Each row comes from the steps of one walk. Every step used is in the known rows, and no mark comes twice. Write the walk behind each row, first mark first.
In the rows, zero is written as 128.
Known rows:
zigul, nipuf, gudi, roli, vedom, goka: [126 144  99  89 127  87 183 108 133  93 163 134 123 129 141  96 128  61
 126]
zatureb, muvid: [134 141 175 103  64 122 142  86 138 142 121 131 130  94 118 194  96 116
  76]
roli, zigul, zatureb, muvid: [174 120 186 106 107 194 131  98 146 160 125 105 137 141  97 207 150 121
  78]
gudi, roli: [104 150 132 111 125  57 145 119 162 118 119 152 112 139  99 125  58 139
 110]
roli, zigul: [102 160 132 139  87 145 151 122 159 154 130  98 111 130  74 118 117 103
 109]
zigul, zatureb, muvid: [158 129 196  97 115 162 124  89 128 151 124 123 150 149 136 228 129 142
  63]
roli, vedom, goka, zigul, zatureb: [140 112 123 138 148 139 112 159 139 134 134  82 156 188 128 136 125 101
 101]
roli, vedom, goka, zigul, nipuf, gudi: [132 135 102 126 128  88 162 108 133  99 141 139 172  94 173 116 171 110
 129]
vedom, goka: [ 99 177 118  80 112  71 123 125  94 105 159 114 113 171 137 124  73  58
  76]
vedom, goka, givet: [111 137 120 103 118 125 103 149  65 117 155 121 128 163 157 122  67  62
 119]
goka, givet, roli: [ 89 135 140 138 130 144  67 161  94 148 124 158 109 137 144 156  75 167
 160]
nipuf, gudi, goka, givet: [138  87 120 145 139 111 106 122  92 122 108 135 109  90 168 108 131 153
 147]
givet, roli, vedom, goka, zigul: [116 111  81 151  91  90 104 181 154 122 130  98 115 111  95  86  81  72
 145]
vedom, goka, zigul, zatureb: [143 125 129 121 165 115  86 161 120 122 131  94 159 203 131 148 110 112
  86]
nipuf, gudi: [103 165 135 100 128  51 132  73 122 120 143 154 127 105 187 171 129 132
  87]
gudi, goka, givet: [120  93 128 162 121 141 111 145  97 134  98 118 110 115 135  95 102 155
 146]
nipuf, gudi, roli, vedom, goka, givet: [134 106  98 102 123 112 137 134 103 110 162 132 112 119 160 107  96  45
 151]
zigul, zatureb: [107 159 174 119 165 147 117 113 117 150 132 117 155 211 156 193 126 168
  70]
goka, givet, roli, zigul, nipuf, gudi: [130 142 130 125 152 152 128 110 107 124 137 168 151 105 166 141 184 160
 157]
nipuf, gudi, goka, givet, roli, zigul: [143  98 109 151 132 157  85 150 126 144 117 129  71  88  96 100 151 146
 181]

Write each row's walk:
[120 152 128 131 136 204 131 160  96 127 136 137 149 158 109 101 147 135
 165] => vedom, goka, givet, roli, zigul, nipuf
[125 145 123 133 141  76 145 104 132 107 121 158 186  97 176 139 162 163
 119] => goka, zigul, nipuf, gudi
[188 108 179  98 118 173 135 103 162 147 121 116 128 136  78 194 138 123
  90] => gudi, roli, zigul, zatureb, muvid
[128 151 130  98 161  52 164  89 147  94 126 185 147 118 149 134 127 165
 123] => zigul, nipuf, gudi, roli
[149 115 117 147 144 112 155  97 132 111  98 131 113  82 130  80 202 184
 134] => roli, zigul, nipuf, gudi, goka
[124 106 105 156 113  98 195 113 200 123 120 141 145  74 119  99 141 131
 160] => goka, zigul, nipuf, gudi, roli, vedom
[122 131 111 126 115 171  84 172 111 143 144 117  84 138  83 107 104  88
 163] => vedom, goka, givet, roli, zigul
[154  86 119 157 144 161 131 129  99 122 106 131 128  91 145  84 172 160
 169] => roli, zigul, nipuf, gudi, goka, givet
[106 121 113 123  98 155 137 147  90 132 158 105 124 141 151 111  85  47
 139] => roli, vedom, goka, givet
[157 129 145 108 183 137 126 112 157 136 136 123 127 177 111 160 160 142
 106] => nipuf, gudi, roli, zigul, zatureb
[128 126 101 148 119 117 175 159 156 100 118 125 178 131 101  71 119 115
 149] => gudi, roli, vedom, goka, zigul, nipuf
[150  81  90 172 122  41 102 141 161 110  82 113 117  62 116  79 129 157
 133] => nipuf, gudi, goka, zigul
[145  98  68 129 106  41 133 153 170  98 135 109 120  91 107  78  94  50
 137] => nipuf, gudi, roli, vedom, goka, zigul
[102 174 149 148 112 185 185 119 140 139 122 125 171 148  99 113 158 156
 122] => roli, zigul, nipuf
[147 112 115 149 155 117 127 111 128 113  96 145  99  80 127  85 201 204
 155] => givet, roli, zigul, nipuf, gudi, goka
[127 105 127 148 164 145  76 148  84 124 104 172 112 104 163 120 144 211
 185] => zigul, nipuf, gudi, goka, givet, roli
[126 147 162 130 155 186 126 124 141 161 134  94 139 201 107 166 151 142
  89] => roli, zigul, zatureb
[ 93 153 107 107 100 117 129 138 119 127 163 114  86 141 127 116  94  64
 127] => givet, roli, vedom, goka
[145 126 142 114 178 205  72 165  97 148 147 107 117 210 116 155 141 121
 132] => vedom, goka, givet, roli, zigul, zatureb
[103 139 122 108 136 129  58 170  71 126 145 150  98 154 147 138  68 117
 154] => vedom, goka, givet, roli
[207  70 158 124 131 123  99 107 145 129  95 116 142  92 129 183 163 155
  94] => nipuf, gudi, goka, zigul, zatureb, muvid
[123 165 134 116 136 121 168  81 130 120 139 151 160 109 159 141 190 147
 116] => roli, zigul, nipuf, gudi
[ 96  90 120 184 100 181 128 151 141 164 112 121  84  89 120 103 122 156
 187] => gudi, goka, givet, roli, vedom
[ 67 141 131 161  87 153 146 128 162 167 133 126  96 108 119 139 109 146
 150] => givet, roli, vedom
[117 159 138 137 129 159 189 124 159 125 116 140 160 144  77  96 142 158
 139] => gudi, roli, zigul, nipuf
